What can hang from each mark
tanef: fodes
neter: maregi
bizozo: fodes pumot rosiv vasi
foden: fodes maregi
maregi: foden neter velev
zuferi: bizozo
molil: nimutov
fodes: molil pira ponebap tanef velev
pira: maregi

Each row was made from one small tree. Brackets hold a mark, then the marks that hang from it, in alphabetical order. Every link used is in the known rows. Write each row's tree.
Known rows
[bizozo [fodes tanef]]: [-0.806 -2.019  1.206  2.197  2.722 -0.836 -2.279  3.817 -0.272  2.057
 -1.733 -0.762 -1.771 -2.035 -2.207  2.112  1.286  3.823 -1.696 -0.239
 -1.380 -0.607  1.314 -1.346]
[bizozo fodes pumot rosiv vasi]: [ 2.816 -2.514 -0.417  0.622 -2.557 -2.195 -3.254  4.165  0.710  0.440
  0.510  3.237 -2.266 -0.994 -2.015  0.734 -0.861  3.653 -4.714  1.170
  2.280 -1.212  1.092 -5.707]
[tanef [fodes molil pira ponebap velev]]: [-0.981  4.856 -0.791  0.863  0.394  1.059  1.566  1.294  1.867  0.743
 -0.247  1.236 -1.218 -3.873  3.503  4.012 -1.882 -4.584 -4.309  0.627
 -0.386  1.044  4.020 -3.646]
[bizozo fodes rosiv vasi]: [ 2.176 -2.912 -0.486  2.275 -1.194 -1.298 -4.657  4.251  1.534  1.609
  0.956  1.048 -2.959  0.451 -2.905  1.407 -0.179  4.839 -4.358  1.674
 -0.159 -1.052  1.207 -4.967]
[fodes molil [pira maregi] ponebap]: [-1.720  3.073 -0.314  1.995 -0.431  3.076  0.650  5.591  2.898  0.885
 -0.642  0.721 -3.042 -2.134 -0.188  1.695  3.063 -3.964 -2.050 -1.841
 -1.272 -1.252  3.807 -2.117]
[tanef [fodes [molil nimutov] [pira maregi] ponebap velev]]: [-0.982  5.003  0.068  1.006 -0.368  1.516  3.424  2.582  3.705  0.876
  0.664  1.565 -3.025 -3.478  3.094  4.090 -0.377 -3.316 -3.605  0.606
  1.032  1.047  5.024 -4.549]
[fodes [pira [maregi neter]] ponebap]: [-2.274  0.446 -0.528  0.489  2.959  2.227  0.878  4.073  2.914 -0.225
 -0.315 -0.276 -3.217 -2.499 -0.277  0.788  5.049 -1.397  1.561 -4.313
 -2.919 -0.499  1.246 -0.647]
[pira maregi]: [-2.092 -1.906  0.102  2.095  2.965  4.900  0.308  6.318  3.534  1.160
 -2.467  0.356 -1.994  1.704 -2.811  0.476  5.116  6.292 -1.645 -2.490
 -1.646  0.497 -1.401 -0.713]
[bizozo [fodes velev] pumot rosiv vasi]: [ 2.421  0.031  0.286 -0.257 -1.881 -1.836 -1.591  3.542  0.022  0.542
 -0.520  2.264 -2.375 -2.982 -0.183  0.270 -2.249  1.681 -4.786  0.239
  3.440 -0.396  2.243 -6.224]
[fodes molil pira ponebap tanef]: [-2.286  3.951  1.908  1.640  1.448  0.204 -1.790  3.960 -1.000  1.736
 -1.987 -0.341 -2.058 -6.035  1.108  2.373  0.041 -6.439 -2.955 -0.899
 -2.488 -2.282  5.944 -1.653]
[zuferi [bizozo fodes pumot rosiv]]: [ 3.566 -0.830  0.184  0.343 -2.184  1.425 -0.773  3.843 -0.220 -0.311
 -2.211 -0.922 -1.409  1.709 -3.661  2.816 -0.233  3.765 -4.314 -0.895
 -1.793 -1.051  3.544 -0.763]
[tanef [fodes velev]]: [-0.944  1.076 -0.514  0.708  2.769  1.809  1.053  1.236  2.105  1.265
 -1.490  0.914 -0.212 -1.106  1.804  3.405 -1.252  2.156 -4.119  0.233
 -0.913  2.251  0.571 -2.388]
[zuferi [bizozo fodes pumot rosiv vasi]]: [ 4.247 -1.615 -0.293  0.213 -1.657  1.480 -2.560  3.691  0.084  0.635
 -1.295 -0.067 -1.823  2.922 -3.646  2.211 -0.802  4.771 -6.048  0.486
 -2.586 -0.720  2.645 -2.951]
[foden [fodes ponebap tanef]]: [-1.432 -0.781 -0.014 -1.163  3.091 -0.110 -4.736  3.909 -3.667  2.236
 -2.586 -2.408 -2.697 -2.788  0.923 -0.980 -0.260  1.321  2.092 -2.009
 -4.770 -1.573  3.887  0.942]
[bizozo [fodes molil] pumot rosiv]: [ 1.436  0.653  0.683  2.006 -4.745 -2.068 -0.473  5.327 -0.085 -0.201
 -1.422  2.579 -1.439 -2.778 -1.907  2.237 -0.934  0.291 -4.333  0.509
  4.350 -2.754  3.498 -3.414]
[neter [maregi [foden [fodes molil ponebap]]]]: [-0.901 -3.059  0.151  2.574  1.477  0.330 -4.580  1.444  1.533  1.596
 -2.843 -0.770 -2.276  2.748  0.053 -2.741  0.236  1.029 -2.141  2.592
 -5.597  0.368  1.847  0.060]
[neter [maregi [foden [fodes molil pira tanef]] velev]]: [-1.927 -1.120  1.968  3.853  3.219  0.268 -4.838 -1.137  0.832  1.167
 -4.173 -2.922  0.832  1.268  0.286 -3.811 -0.697  1.115 -3.256  2.033
 -5.598  2.644  1.111  0.813]
[neter [maregi [foden fodes]]]: [-0.695 -4.466  0.412  2.360  2.651  0.529 -4.825  0.756  2.556  1.391
 -3.097 -0.743 -1.715  3.622 -0.869 -2.862  0.627  3.056 -1.689  2.069
 -5.673  1.489  0.479  0.537]
[neter [maregi [foden [fodes pira ponebap]] velev]]: [-1.154 -2.216  0.544  2.800  2.700  0.162 -4.212 -1.525  1.354  0.762
 -2.866 -3.148 -0.003  1.837  0.793 -4.243 -0.070  1.281 -1.511  0.907
 -6.367  3.031  0.720  1.272]
[foden fodes [maregi neter]]: [-3.793 -0.961 -1.231  0.823  2.535  1.502 -4.308  4.078  0.435  1.722
 -2.202 -4.203 -3.375  0.462 -0.629 -1.150  1.893  5.328  1.697 -0.773
 -2.850 -0.068  0.682  2.528]
[pira [maregi [foden fodes] velev]]: [-3.214 -0.398  2.093  3.261  2.769  4.031 -1.227  3.166  0.488 -0.399
 -2.448 -3.357  1.196  2.423 -1.532 -4.363  3.657  5.606 -0.521 -2.744
 -4.044  2.061 -0.742 -0.289]
[zuferi bizozo]: [ 1.680 -2.093  0.041  0.549  2.167  4.763 -0.882  3.260  1.484  2.047
 -3.275 -2.365 -0.795  5.088 -3.832  2.727  0.568  5.358 -4.362 -1.983
 -6.348  0.471  1.459  1.510]
[maregi [foden fodes] neter velev]: [-4.935 -0.486  3.865  3.131  5.424  0.286 -1.971 -1.621 -2.633  0.119
 -3.604 -5.725  4.128  2.323 -0.256 -5.318  0.299  3.356  0.552 -3.721
 -7.166  1.113 -1.414  1.949]
[bizozo [fodes molil [pira maregi]] pumot rosiv]: [ 1.195  2.128  0.866  2.301 -4.610 -1.254  0.054  5.402  2.022 -1.800
 -0.640  3.081 -1.825 -3.946 -2.378  2.148  1.291 -1.346 -3.299 -0.200
  5.391 -1.801  3.798 -4.267]
[tanef [fodes molil ponebap]]: [-0.906  1.483 -1.633  1.921 -0.383  1.045 -0.021  3.136  0.852  1.607
 -0.060  1.931 -1.295 -0.897  1.747  4.066 -0.730 -0.097 -4.945  2.262
 -1.913 -0.859  2.273 -2.911]
[molil nimutov]: [ 0.146 -4.083  1.805  0.367  1.300  0.996  1.716  3.296  5.545  4.059
 -0.283  0.314 -3.192  3.269 -2.457  2.696  0.042  5.128 -1.676 -2.266
 -1.637  0.736  2.055  0.046]

Write each row's tree
[-0.937 -3.211  0.795  1.951  2.977  0.683 -3.999  0.511  2.234  1.441
 -3.591 -1.250 -1.751  2.655  0.077 -3.062 -0.045  2.112 -1.789  1.591
 -5.069  1.919  0.988  0.335]	[neter [maregi [foden [fodes velev]]]]
[-3.767  1.265  0.164  1.769  2.396  1.491 -5.750  2.846 -2.465  1.727
 -3.084 -6.655 -1.301 -2.364  0.695 -2.584 -0.020  5.247 -0.231 -0.080
 -3.018  1.906  2.194  2.597]	[foden [fodes tanef] [maregi velev]]
[-3.934 -0.137  3.861  1.140  5.305 -0.008 -1.492 -0.245 -0.120 -0.416
 -2.769 -3.025  0.881  0.951 -0.185 -3.290  0.830 -0.701  1.934 -3.845
 -5.398  0.217  0.991  0.068]	[maregi [foden [fodes pira velev]] neter]
[-4.375  1.344 -1.693  0.948  1.887  1.010 -3.474  2.612 -2.444  1.413
 -1.854 -7.003 -2.524 -1.859  1.939 -3.025  1.132  3.554  2.259 -1.767
 -4.051  0.318  1.452  3.260]	[foden [fodes ponebap] [maregi neter velev]]
[-0.969 -1.820  1.061  2.453  2.442  0.660 -3.902  0.287  2.864  1.325
 -3.503 -0.806 -1.527  2.164  0.028 -2.546 -0.396 -0.036 -2.440  1.935
 -4.467  1.841  1.874 -0.197]	[neter [maregi [foden [fodes molil pira velev]]]]
[-2.588  2.502  1.687  1.485  3.108  1.773 -4.053  3.652 -0.929  1.463
 -3.818 -2.052 -0.365 -2.423 -0.707 -0.694  0.436  0.440 -0.633 -1.460
 -2.345  0.234  3.328 -0.115]	[foden [fodes molil [pira [maregi velev]] tanef]]
[-1.705 -1.658  1.286  2.885  3.295 -0.218 -4.786 -1.338  0.213  0.792
 -3.353 -3.385 -0.002  0.379  1.066 -4.274 -0.209  0.882 -1.617  1.242
 -6.423  2.635  1.297  1.120]	[neter [maregi [foden [fodes pira ponebap tanef]] velev]]
[-1.206 -3.922  1.191  2.525  3.346  0.124 -5.431  0.894  1.439  1.373
 -3.592 -1.024 -1.645  2.191 -0.513 -2.857  0.515  2.658 -1.878  2.417
 -5.786  1.163  1.000  0.345]	[neter [maregi [foden [fodes tanef]]]]
[-1.969 -0.510 -0.060  0.139  4.176  2.016 -2.805  2.234  1.405  0.733
 -2.566 -2.224 -0.580  0.208 -1.433 -1.246  1.992  3.056  2.209 -3.753
 -3.344  1.575  0.320  1.277]	[foden [fodes [pira [maregi neter velev]]]]
[-0.509  0.081  0.027  2.337 -0.094  1.047  0.912  2.582  3.815  2.575
 -0.100  2.561 -1.064  1.440 -0.071  5.077 -1.377  2.592 -5.855  2.590
 -0.522  0.358  1.968 -2.946]	[tanef [fodes [molil nimutov]]]
[-3.522  4.183  5.018  1.429  5.518  2.637  0.300  2.355  1.055 -0.734
 -3.596 -2.008 -0.573 -5.710  0.789 -0.972  2.238 -2.715 -1.344 -3.492
 -1.136  2.148  3.444 -2.496]	[fodes [pira [maregi foden]] tanef velev]
[-1.575 -1.223  1.351  2.301  2.427  0.072 -4.300  1.283  0.142  1.632
 -3.901 -1.481 -2.278  0.368  1.223 -3.075 -0.472 -0.334 -2.263  2.446
 -5.085  0.400  2.942 -0.341]	[neter [maregi [foden [fodes molil ponebap tanef velev]]]]
[-4.612  3.615 -0.048  1.130  1.780  2.147 -2.423  4.385 -0.571  2.470
 -3.888 -4.673 -3.306 -1.620  1.327 -0.994 -0.411  1.533 -0.462 -0.414
 -0.740 -0.450  2.997  1.166]	[foden [fodes molil velev] [maregi neter]]
[ 1.910  0.250  2.413  1.703 -3.438 -3.508 -2.873  5.249 -0.543  1.794
 -0.205  3.404 -3.139 -3.337 -1.433  1.908 -2.460  1.344 -6.806  3.202
  3.762 -3.076  4.781 -7.136]	[bizozo [fodes [molil nimutov] tanef] pumot rosiv vasi]
[-2.800  2.768  1.627  1.988  1.296  0.701 -1.696  5.790 -3.395  3.102
 -3.241 -0.668 -2.373 -4.662  1.281  1.773 -0.323 -2.750 -3.919 -0.016
 -2.971 -3.776  5.046 -1.305]	[fodes molil ponebap tanef]
[-5.032  4.346  2.361  1.039  2.313  0.612 -2.252  4.548 -1.499  3.174
 -3.962 -5.034 -4.392 -3.981  1.846 -0.450 -1.077  1.078 -0.389  0.323
 -0.127 -1.140  5.482  0.654]	[foden [fodes [molil nimutov] tanef velev] [maregi neter]]
[-1.414  5.943  0.758  0.097  0.523  1.881  2.173  2.752  1.392  1.961
 -2.015 -0.941 -2.419 -4.788  2.876  1.717 -1.653 -8.076 -2.620 -3.230
 -0.576 -0.028  5.895 -1.909]	[fodes molil pira ponebap velev]
[-5.138 -0.655  4.340  4.314  5.457  0.977  0.199 -1.410 -0.936  0.131
 -3.349 -4.770  4.505  2.503 -0.788 -3.892  1.190  3.301 -1.832 -3.752
 -6.534  1.271 -2.691  1.341]	[maregi foden neter velev]
[-1.567 -3.197  1.191  4.051  3.154  1.222 -2.858 -0.931  2.474  1.346
 -3.643 -2.331  0.919  3.318 -0.367 -3.317  0.331  3.706 -4.032  1.350
 -5.751  3.175 -1.253  1.038]	[neter [maregi foden velev]]
[ 1.916 -0.743  0.982  1.113  2.139  2.216 -1.837  2.507  0.578  1.117
 -2.270 -2.810 -1.327  1.479 -3.864  3.464  0.883  3.130 -3.545 -0.927
 -4.873  0.427  3.266 -0.055]	[zuferi [bizozo [fodes pira tanef]]]
[ 3.765 -0.276  0.880  0.245 -0.594  0.685 -3.420  3.003 -0.313 -0.093
 -1.425 -0.264 -1.632  0.261 -3.326  2.498 -0.738  2.472 -5.843  0.539
 -2.440 -0.559  3.886 -3.317]	[zuferi [bizozo [fodes pira tanef] pumot rosiv vasi]]
[-5.647  2.353  5.324  3.945  5.463 -0.349 -2.566 -1.655 -3.287 -0.122
 -4.171 -5.538  4.413 -0.413  0.215 -4.620 -0.298 -0.345 -0.671 -2.796
 -6.340  0.552  0.622  0.956]	[maregi [foden [fodes molil pira tanef]] neter velev]
[-0.973 -3.453  0.632  2.946  1.979  0.667 -4.742  1.213  2.366  1.692
 -3.426 -0.499 -1.581  3.607 -0.772 -2.521  0.170  2.156 -2.739  2.753
 -5.238  0.940  1.083  0.169]	[neter [maregi [foden [fodes molil]]]]
[-4.475  0.459 -0.785  1.737  2.933  1.685 -3.817  2.194 -0.805  1.633
 -2.913 -6.502 -1.135 -0.055  0.196 -2.581  0.951  5.906  1.014 -1.462
 -3.301  1.505 -0.165  3.464]	[foden fodes [maregi neter velev]]
[-2.054  2.474 -2.124  0.780 -1.787  1.422 -4.593  4.566  0.848  1.338
 -0.136 -3.548 -4.664 -1.785  1.037 -0.504  0.453 -1.357  0.608  0.391
 -1.859 -0.150  5.253  0.752]	[foden [fodes molil pira ponebap] maregi]
[-3.597  0.638  2.425  3.041  2.879  3.291 -1.619  3.515 -1.395 -0.479
 -2.489 -3.862  0.484  0.071 -0.389 -4.591  3.696  4.080 -0.037 -2.594
 -4.470  1.121  0.685 -0.556]	[pira [maregi [foden [fodes ponebap tanef]] velev]]
[ 2.059 -0.663  0.085  1.924  0.117  3.199 -0.939  3.844  0.769  2.305
 -2.648 -2.178 -1.341  4.097 -4.132  3.613  0.150  4.204 -5.176  0.009
 -4.390 -0.652  2.885 -0.199]	[zuferi [bizozo [fodes molil]]]
